Each row was made from one small tree. Brackets hold a mark, then the marks that hang from it, in alphabetical order. Every link used is in the known rows. Write each row's tree.
Known rows
(Q (X H (T B (K U)) Z)): [-33  35  79  15  11  -7  17  39   6 -46 -12   5   9 -26  -9   2   9   9
 -18  44  -3 -11  13 -48  44  -5  10   9   3   0   5]
(V T): [  2  -2   8   8   7  -1   4   5  -3  -4   6  -8  -1  -8  -4  -7  -1   2
 -14  -3  -5  15 -11   5  15   9  -3  -4   1   1  18]
(K (U H)): [-13  -7   5  -7  -2 -14   4  -3  -1 -13  -4   2   0  17  -6  13   5  20
  -1   0  13 -26 -11  -4   1   9   4   0  -9   5 -12]
(K U (X (B T) H Z)): [  0   9  84  -1   6  -3   9  26  25 -27 -15 -16   5  41   1  28   0  48
 -17  26  17 -47  19 -32  54  17   9   3  15  -2 -19]
(V (T B (K U) X)): [-24  63  32   6  -1  13   0  22 -27 -45  12 -23   5   0   0 -17   4  15
 -33  -4  16  35   5 -37   6  -3  31  10 -20  -4   1]
(K U (X H)): [-15  -4  36   5   7  16  15   7   0 -29  -5  -9  -5  50   4   9   9  39
  -5   7  15 -30   1 -22  16  18   8   3 -13  -3 -29]
(V (T (X B H (Z W)))): [ 31  31  92   4   8 -24  20  21  10 -14  -3 -15  10 -16   7   3  -8   9
 -30   2 -22  11 -17 -19  51  17  -9   3  33  -3  17]
(Q (T K) (X H Z)): [-32  25  32   4   5 -11  12  35   9 -16  -4   4   7 -28 -10  -9  -3  -3
 -15  29 -23 -13  -9 -23  18   0   1   1  -7  -2  25]
(X B): [ 9 -5 26 -3 10 -2  2  6 17 -1 -3 -3  2 -2  5 13  5 -5  6 19 -1 -5  5 -9
 23  7 -3  6 -1 -8 -2]
(K U): [ -4   5   5   3   7   5   5  -3   3 -21   5 -10   0  22   1   2   7  14
  -7  -1  13  -8   3 -20   8   4   9   4  -8  -2  -7]
(Z (T B (K (U H)) X) W): [-26  76  33 -19 -37 -13  28  14 -24 -37  -3   5  12   8  -1  13  -3  25
 -50 -31   8  14 -20 -20 -32  -4  35  19 -14   5  -4]
(X B (H D) (T K) Z): [  8  10  91  12  -2 -25  10  40   8  -4  -9  16  16 -14  -5  17   4 -10
   4  33 -15 -14  20 -27  66  -1 -15  -3  44 -10  -9]
(U (H X)): [-11 -19  -6 -13 -13 -43  10   3 -13   9 -25  24   1   1  -6  10 -12   4
   5  14   4 -30 -14  25 -14   6   7   5  -7  14  -8]
(Q (X (H D) (T B) (Z W))): [-10  14  66  10  -7 -38  28  25   8 -14 -31   5  17 -39  -4  23  -9  -7
 -25  25 -25 -10  -3  -6  33 -17  -4  17  38 -11  23]
(H X): [ -2  -7  -7  -2  -2 -24  10   3  -8   2 -17  12   0   6   0  -1  -9   0
   0  11   4 -11  -2   9  -7   1  12   9  -7   8  -3]
(X B (H (T K))): [  3   6  49   6  11 -28  10  30   3  -9 -14  29   4   6   7  22   8   4
  -4  14   3  -8  -2 -25  39  17   5   6   0  -6  -5]
(Z (X B)): [  2   1  28  -8   6  -6  27   5   9   6  -6 -11   4  -1   6   7  -3  -5
  -4  -2 -14   0   0  -1  10   3   6  15  -6  -9   1]
(V (T K) (X B H (Z W))): [ 18  47  87  16   3 -10  31  38  19 -23  -6   1  15 -20   3  -8   4   6
 -24   5 -24  29 -36 -34  63  14  -9  -9  17  -7  14]
(K (U (H D T (X (Z W))))): [  9   5   3  -1 -30 -99  26   9 -16 -18 -47  43  15  29   3  38 -22  19
 -18  11  10 -45 -17  14   7  -7  23  17  20   5   9]
(Z (T B K) W (X (H D))): [-20  49  37  -2 -35 -16  65  23 -23  -8 -10  -1  18   4  -2  19 -13   5
 -47 -52 -27  35 -24  -9 -21  -9  27  26  17 -19  -1]
(B (T K) (X H)): [-23  24  38 -16 -18   1   8  33  -9  19  -9  -1   5   0 -12  -5  -3  41
 -28 -49  10 -11  -1 -10   5   8  23  -9  -9   5  -7]
(W Z): [  8   2  12   5   8   0   5   3  -6  10  -5   3  -8  -3  -2 -14 -17   9
   1  12   1 -10   1  11  -8  -4   2   0  12   6  -3]
(K (X B)): [ -3  -2  32  -5  -3  10   2  11  11 -10 -11  -2  -1  24  10  17   4  11
   9  31   6 -24  10  -3  15   8   4   8 -16  -8 -15]
(W (Z (T B))): [ -3  28  26   5   1  -4  23   8  -6  -5 -12   5 -12 -10  -5   0 -26  12
 -25  18   2   9   3  11 -24  -2  16  18  12   5  13]
(K U (X (B T) (H D) Z)): [ -1   3  75   2  -4 -14  11  26  15 -23 -21 -18  13  49  -3  37  -5  40
 -15  20  16 -47  23 -25  55   7  12   8  22 -11 -24]
(Z (T B (X (H D))) W): [ -4  44  43  -4 -21 -20  36   8 -20 -11 -19  -8  12   1   0  20 -17   7
 -50 -33 -12  24 -10  -3 -14  -4  18  28  22 -10   3]
(X B (H D) (T (K U)) (Z W)): [ 14  29  99  10  -8 -24  27  34  13 -26  -1   6  22   6   4  24  11   9
 -14   9  -9 -17   4 -46  67  -2  -3   5  45 -15 -10]
(W (Z (T K) X)): [ -8  42  22  -3 -15   2  48  18 -22   6  -2  12   0   8  -6 -21 -25  10
 -32 -26 -18  14  -6  10 -33  -8  24   9  -6   9   1]

Which tree is each row?
[  8  15  46  -2  -8 -72  -1  12  -8 -24 -38  20  11  22  -1  34 -15  10
 -12  32  16 -39  16  -7  32  -1  14  17   8  -1   0]  (K (U (H D (T (X B Z)))))
[-23  36  12 -20 -28   3  -2  28 -11  16  -6   0   6  -3  -9  -9  -6  33
 -26 -48  15  -6   6  -1  -9  -5  31  -7 -19   5   2]  (B (T K) X)
[-15  37  25   3 -26 -44  46  27 -29  -7 -24  18  19   3  11  25 -12   4
 -31 -37 -15  19 -20  -7  -9 -12  30  25  17 -20   2]  (Z W (X (H D (T B K))))
[ 20  23  72   2  -6 -31  27  24  29   1 -33  -7  25  -3  -2  22 -11  12
 -31 -13 -13  -4 -17 -11  53  -2  -1   3  40 -10   5]  (V (X (B T) (H D) (Z W)))
[-44  40  22   1 -33 -36  22  27 -16 -42 -29  13  16  -3 -24  28 -11   7
 -29  27  -2 -11  -1 -14  -2 -16  27  18 -14  -5   6]  (Q (X (Z (T B (K (U (H D)))))))
[ -2  30  65  -5   6   5   3  26  -7 -10   1  -4   9  -1   2  -3   7   1
  -6   1  -4   6   6 -34  26  11   6   5  -5  -5 -25]  (T K (X B H))
[-35  42  25  -5 -29 -23  51  19 -37 -12 -18   6   5  17 -16   8 -28  21
 -33 -15  -1  -3  -7   6 -38 -14  40  25  -1  -3 -13]  (W (Z (T B (K (U (H D)))) X))
[ 24  31  69   6  -7 -45  20  35  11 -17 -15  32  11  -4  15  27   0   8
 -12  14 -10  -6 -12 -29  48   8   1   3  30  -7   7]  (X B (H (T K)) (Z W))
[-19  18  42 -18 -16 -26  31  28 -14  10 -16  -8  19  22 -14  14 -19  28
 -21 -25   4 -36   0   4   2 -12  34  12   4  -3 -26]  (W (Z (X (B (T (K (U (H D))))))))
[ 12  -2  64  -6 -17 -75  31  17  11 -12 -32  24  19   5   1  37  -9   7
  -9  30  -1 -52  -4   2  41  -4   4  16  35   1   2]  (K (U (H D (X B T (Z W)))))
[ -2   6  87   5   7 -15  45  36  -9  19 -13   9  10  -7  -2  -3 -12  -1
  -8   3 -23 -15   9  -3  29  -4   3  12  29  -7 -17]  (W (Z (X B (H D) (T K))))
[ -2  60  61  -4 -29 -11  19  28   1 -18   0  13   7  -3   3 -10   3  34
 -27 -21   3 -15   2 -27  21  -8  18  -6   6   3  14]  (B (X (T (K U)) (Z W)))
[-27  52  31  -4 -55 -22  11  27 -24 -43 -16   6  17  29   3  31  -6  30
  -4  16  10 -22  -5 -18  -6 -19  26   7  12 -15 -25]  (T B (K (U (H D)) (X (Z W))))
[-21  39  37  -5 -12  -1   4  23 -25 -14  -3 -18  23  33 -12   2   1  27
 -39 -48  16  -5  14 -31  14  -7  30   5   2  -2 -31]  (B (T (K U) (X (H D))))
[ -3  40  73   1  -3 -13  23  33  26 -38  -6   7  23 -14   5  11  14   1
 -22  27 -13 -19   0 -40  52 -13   7   9  -4  -4  14]  (Q (X B (T (K U)) (Z W)))
[-16  26  58  -2 -39 -35  18  18  -5 -35 -27  11  13  14   6  37  -6  29
 -13  30   9 -42   5   0  11 -15  10  12  32  -5  -3]  (K (U (H D)) (X (T B) (Z W)))
[-14  49  21  -8 -59 -69  35  28 -28 -14 -34  35  18  -8  -8  31 -29   3
 -26   8 -10   0 -19  12 -24 -17  27  18  24   1   5]  (U (H D (X (Z (T B K) W))))
[ 10  27  80  11 -25 -15  24  42  -4 -22  -7  -1  19  18   6  21  -2  17
 -12  13 -18  -2 -13 -18  52   5   0  -2  27 -19 -10]  (V (T (K (X B (H D) (Z W)))))
[ -7  33  53   6  -1 -17  28  12 -27  -2 -25  -4  -3   0 -11   1 -35  12
 -37   1  -3   9  10   7 -17  -3  18  26  23  -1  -6]  (W (Z (T B (X (H D)))))
[  3   8  55   8   5 -42  42  33 -19  12 -29  23   8  14   3  11 -22   5
 -11   1 -13 -13   0   1  17   0  19  19  14 -12 -12]  (W (Z (X B (H D (T K)))))
[-28  41   7 -11 -46 -49  44  17 -29 -27 -25  22  17  21  -7  34 -13  17
 -37 -17   7  -4 -25  -2 -30 -10  41  27  -5  -4  -8]  (Z (T B (K (U (H D X)))) W)
[-17  20  27   3  -1 -15  17  22  -9 -23  -4  21   8  14   2  -8   9   9
 -13  10  14 -17  10 -20  14  -4  21   7 -12  12 -10]  (H (X (T (K U))))
[-38  20   8 -23 -42 -21   3  24 -22   9 -18   1  14  21 -22  13  -6  45
 -27 -52  25 -34  -1   2  -8  -6  37  -4 -20  -1 -15]  (B (T (K (U (H D)))) X)
[  3 -17  48  -4   5 -17   9  18  13  15 -16 -15  17   8  -8  33  -3  10
 -16 -12   1 -19   7  -4  40   6   2   9  26 -12 -12]  (X (B T) (H D))
[ -4  23  80   9 -25 -23  23  26  -2 -19 -25   7  12  -2   9  27  -9  17
 -14  27 -10 -19   8  -4  25  -9  -2  10  51 -11  -1]  (K (X (H D) (T B) (Z W)))
[-12  36  33  -6  -9  -6  27  13 -10   8 -24   5 -20 -14  -9  -8 -33  33
 -30   0   9   1   4  19 -33   3  28  18  -7   5  21]  (W (Z (T (B X))))
[  5  14  63   5  15 -30  41  33  -8   8 -21  24  -2   4   8   2 -17  12
 -12   5 -11 -12  -5  -6  17  10  17  15   5  -2  -6]  (W (Z (X B (H (T K)))))
[-15  58  68  21  -5 -15   6  34 -31 -47  -1 -22  13   1 -10  -6  -8  15
 -28  11   3  25  11 -46  35  -3  20   7  20 -13  -7]  (V (T B (K U) (X (H D) Z)))
[ -8  36  12  -1   1 -30  -5   7 -18 -18 -26  14  -2  -7  11   7 -12   2
 -23  11  16  10  14  -1 -12  -6  24  22  -7   3  17]  (H (T B X))
[-26  30  74  13   4  -7  46  31 -25 -12  -9  -3   6   1  -4  -8 -12  18
 -22  -1  -4  -6  13 -21  10 -12  24  19  25  -9 -19]  (W (Z (X (H D) (T B (K U)))))
